What can hang from each mark:
Z_896: Z_850 Z_990
Z_625: Z_990
Z_990: Z_46 Z_277 Z_433 Z_566 Z_625 Z_896 Z_978
Z_780: Z_433 Z_990
Z_433: Z_412 Z_990
Z_737: Z_990
Z_850: Z_990
Z_566: Z_990

Every row comes from one small tree of marks. The marks that hang from a mark follow it in brackets, in the order of their numbers. Every link used is in the known rows. Which tree was each row made from?
(in the rows, 128 means zero)
Known rows:
Z_625[Z_990[Z_46 Z_433[Z_412] Z_566]]: 110 130 103 149 121 114 68 109 126 66 181 88 149 159 118 147 168 176 120 144 146 140 145 98 119
Z_990[Z_433]: 119 113 115 124 146 118 129 108 139 109 149 100 157 143 98 118 134 121 98 141 153 133 113 90 129
Z_625[Z_990[Z_277 Z_896[Z_850] Z_978]]: 147 147 106 123 120 126 109 114 126 118 118 102 133 145 111 102 146 116 161 171 136 175 153 94 117
Z_850[Z_990[Z_46 Z_277 Z_433 Z_978]]: 108 140 146 127 130 112 142 71 118 94 129 99 167 139 128 142 163 89 124 139 136 155 154 182 106
Z_566[Z_990[Z_433[Z_412]]]: 124 114 127 131 141 127 93 131 127 124 148 73 147 145 87 135 117 168 100 144 156 129 104 86 123
Z_780[Z_433[Z_412 Z_990[Z_277 Z_625]]]: 128 127 111 128 116 123 116 159 136 91 146 150 126 123 94 135 125 138 129 133 159 132 112 102 119
Z_433[Z_412 Z_990]: 143 107 116 116 144 127 107 111 145 127 151 109 105 141 104 141 99 179 109 140 144 125 93 37 120
Z_566[Z_990[Z_46 Z_625 Z_896 Z_978]]: 115 129 137 141 108 133 112 115 114 105 129 118 184 146 100 133 148 118 187 148 140 170 153 203 97
Z_990[Z_277 Z_625 Z_978]: 112 125 133 137 108 104 134 119 128 118 140 133 150 131 109 116 142 119 147 138 130 165 136 177 120
Z_433[Z_412 Z_990[Z_46 Z_277 Z_978]]: 130 139 128 122 118 114 106 78 131 112 160 113 116 140 126 148 121 157 136 138 121 161 135 123 101
Z_990[Z_277 Z_433]: 117 128 114 120 141 111 133 104 138 114 154 100 156 130 109 104 127 110 111 144 147 146 127 121 128
Z_780[Z_433[Z_990[Z_625 Z_978]]]: 133 127 136 127 116 121 124 143 133 85 140 161 141 131 88 152 143 105 140 129 168 133 125 149 120
Z_850[Z_990]: 136 97 131 113 155 126 149 89 134 127 109 106 140 137 118 140 123 137 118 142 142 126 109 81 120
Z_780[Z_990[Z_277]]: 136 125 112 107 149 117 132 99 138 143 150 132 116 122 120 107 75 140 144 136 131 139 128 108 115
Z_625[Z_990[Z_277]]: 146 129 113 114 130 121 117 108 142 120 144 125 134 128 113 117 127 141 145 154 135 150 135 109 123
Z_896[Z_850 Z_990[Z_277 Z_625 Z_978]]: 124 130 135 131 127 115 132 140 123 125 107 135 121 142 152 114 113 138 122 147 124 164 158 172 127
Z_780[Z_990[Z_433]]: 124 120 117 120 156 122 122 118 136 118 156 117 136 135 101 116 102 130 110 134 154 119 117 94 120
Z_896[Z_990[Z_433 Z_625]]: 109 114 134 133 139 125 135 150 135 98 128 143 156 139 118 115 137 131 99 135 149 128 128 164 130
Z_896[Z_850[Z_990]]: 139 97 119 115 166 129 141 110 127 131 92 84 126 152 137 140 101 149 99 153 145 132 119 43 129
Z_780[Z_990]: 139 109 114 110 153 123 124 100 139 138 142 129 119 133 114 119 84 155 129 134 137 127 112 77 115
Z_737[Z_990[Z_433[Z_412] Z_896 Z_978]]: 125 126 123 146 113 128 109 115 122 108 125 84 177 153 66 106 176 104 134 156 164 148 109 81 103
Z_780[Z_433[Z_990[Z_625]]]: 135 116 120 121 132 129 130 155 141 85 139 160 141 128 94 144 124 116 131 132 172 121 116 115 125
Z_990[Z_277 Z_433 Z_625 Z_896 Z_978]: 99 143 123 146 106 114 134 135 123 93 147 115 181 134 80 91 176 70 152 147 150 167 142 181 114
Z_990[Z_277 Z_625]: 114 114 115 130 127 114 140 130 135 117 143 133 155 129 113 108 119 129 140 142 138 154 128 145 125
Z_566[Z_990[Z_896]]: 144 116 118 112 145 137 118 103 131 139 127 96 157 136 93 114 108 132 165 155 150 145 122 103 112
Z_737[Z_990[Z_566]]: 138 105 119 128 144 113 119 103 134 127 147 96 159 145 122 128 102 137 154 150 163 138 131 109 124
Z_566[Z_990[Z_46 Z_277]]: 133 129 127 111 140 123 119 85 127 132 143 102 156 131 136 135 89 143 159 147 130 160 151 170 109
Z_850[Z_990[Z_46 Z_433 Z_625 Z_978]]: 91 120 153 151 121 119 141 116 114 73 123 115 185 150 111 154 178 98 119 133 149 144 146 194 109
Z_566[Z_990[Z_433]]: 129 118 134 121 151 126 114 125 131 125 148 84 160 139 96 132 108 134 116 146 164 131 123 129 127
Z_625[Z_990]: 147 115 114 118 135 127 111 108 143 115 138 123 134 140 105 129 136 153 131 152 142 138 122 82 125

Write each row's tree:
141 126 119 122 122 128 103 100 134 120 144 110 118 144 83 128 140 145 145 146 141 145 103 58 104
Z_433[Z_412 Z_990[Z_896 Z_978]]
119 123 106 147 126 112 73 128 132 85 179 86 136 152 100 136 157 175 110 146 155 130 126 70 130
Z_625[Z_990[Z_433[Z_412] Z_566]]
109 133 103 136 143 101 92 119 128 112 190 94 116 134 117 113 99 166 124 131 145 129 132 96 120
Z_780[Z_990[Z_277 Z_433[Z_412] Z_566]]
144 115 104 115 140 136 110 112 142 121 146 105 122 142 89 120 118 157 136 149 147 135 96 25 109
Z_433[Z_412 Z_990[Z_896]]
130 110 115 131 140 114 115 86 128 106 149 99 176 153 141 138 112 140 162 148 154 148 149 134 112
Z_737[Z_990[Z_46 Z_566]]
131 138 137 118 130 96 118 73 128 132 150 127 115 132 156 120 120 144 151 135 119 155 162 185 122
Z_896[Z_990[Z_277 Z_566 Z_978]]
129 136 125 137 113 107 86 76 126 88 168 114 145 153 134 155 162 155 164 144 130 160 166 157 113
Z_625[Z_990[Z_46 Z_566 Z_978]]
130 135 135 134 119 118 104 112 134 95 151 113 151 145 88 133 177 116 118 148 152 143 131 130 123
Z_625[Z_990[Z_433 Z_978]]
127 115 107 137 130 136 114 128 129 107 126 85 182 150 71 99 153 115 125 160 169 138 100 52 109
Z_737[Z_990[Z_433[Z_412] Z_896]]
135 135 129 113 132 109 127 88 130 141 150 133 115 124 117 115 99 131 152 133 124 150 134 138 108
Z_780[Z_990[Z_277 Z_978]]
137 136 125 113 128 130 119 73 133 102 145 122 147 145 111 136 141 113 167 146 138 159 139 129 96
Z_433[Z_990[Z_46 Z_896 Z_978]]
103 112 144 150 138 120 138 158 114 93 104 89 160 157 110 143 154 111 92 147 162 139 136 134 130
Z_896[Z_850[Z_990[Z_433 Z_625 Z_978]]]
117 134 123 154 110 104 67 117 126 87 178 87 131 155 95 144 181 163 119 142 150 141 133 102 125
Z_625[Z_990[Z_433[Z_412] Z_566 Z_978]]
128 147 93 126 122 118 100 83 130 86 168 111 158 139 133 113 150 130 195 158 132 170 175 142 107
Z_625[Z_990[Z_46 Z_277 Z_566 Z_896]]
102 128 129 146 122 123 140 143 127 83 140 119 212 140 114 115 136 88 145 150 165 156 153 201 113
Z_737[Z_990[Z_46 Z_277 Z_433 Z_625]]
129 104 119 138 124 138 142 147 131 112 111 125 193 142 84 99 136 101 171 159 167 148 118 120 111
Z_737[Z_990[Z_625 Z_896]]
145 148 117 122 108 123 114 89 132 115 138 126 142 130 93 103 168 107 179 160 131 171 144 131 108
Z_625[Z_990[Z_277 Z_896 Z_978]]
117 128 125 124 132 122 135 128 140 96 160 141 151 131 133 137 99 129 153 139 142 153 148 175 113
Z_433[Z_990[Z_46 Z_277 Z_625]]
106 116 123 139 144 123 127 160 132 100 154 133 153 135 95 117 111 125 115 131 161 122 121 135 123
Z_780[Z_990[Z_433 Z_625]]
135 123 120 118 132 123 138 84 132 120 128 115 178 137 135 119 106 115 158 153 142 160 143 143 106
Z_737[Z_990[Z_46 Z_277]]
98 125 119 139 128 112 139 147 133 99 152 117 173 132 100 105 135 105 118 141 154 148 131 162 131
Z_990[Z_277 Z_433 Z_625]
115 135 112 140 133 114 88 104 130 67 179 99 165 153 125 143 157 141 134 146 153 142 163 140 123
Z_625[Z_990[Z_46 Z_433 Z_566]]
116 111 129 127 131 129 132 114 132 100 118 157 153 143 149 130 124 153 128 133 122 145 143 175 113
Z_896[Z_990[Z_46 Z_625]]
104 126 120 143 112 112 98 85 120 88 150 91 155 159 106 141 173 146 98 133 129 153 122 104 107
Z_990[Z_46 Z_433[Z_412] Z_978]
106 114 129 150 114 97 114 118 124 106 164 117 152 147 115 135 144 142 151 133 141 153 141 164 126
Z_990[Z_566 Z_625 Z_978]
81 134 111 151 124 100 120 127 124 71 185 106 185 142 135 123 141 116 144 137 149 158 171 204 124
Z_990[Z_46 Z_277 Z_433 Z_566 Z_625]
107 151 113 137 121 98 115 89 123 100 177 85 163 137 103 98 166 87 163 147 148 165 156 158 117
Z_990[Z_277 Z_433 Z_566 Z_896 Z_978]
105 118 111 140 129 99 125 129 131 113 171 117 152 134 127 115 116 141 157 139 143 153 147 163 130
Z_990[Z_277 Z_566 Z_625]
115 123 117 134 122 122 114 134 135 96 162 130 139 137 122 141 109 164 138 138 134 151 130 130 109
Z_433[Z_412 Z_990[Z_46 Z_277 Z_625]]
142 131 119 114 127 118 116 98 127 111 132 154 120 129 99 133 131 121 136 123 146 129 120 109 109
Z_780[Z_433 Z_990[Z_978]]
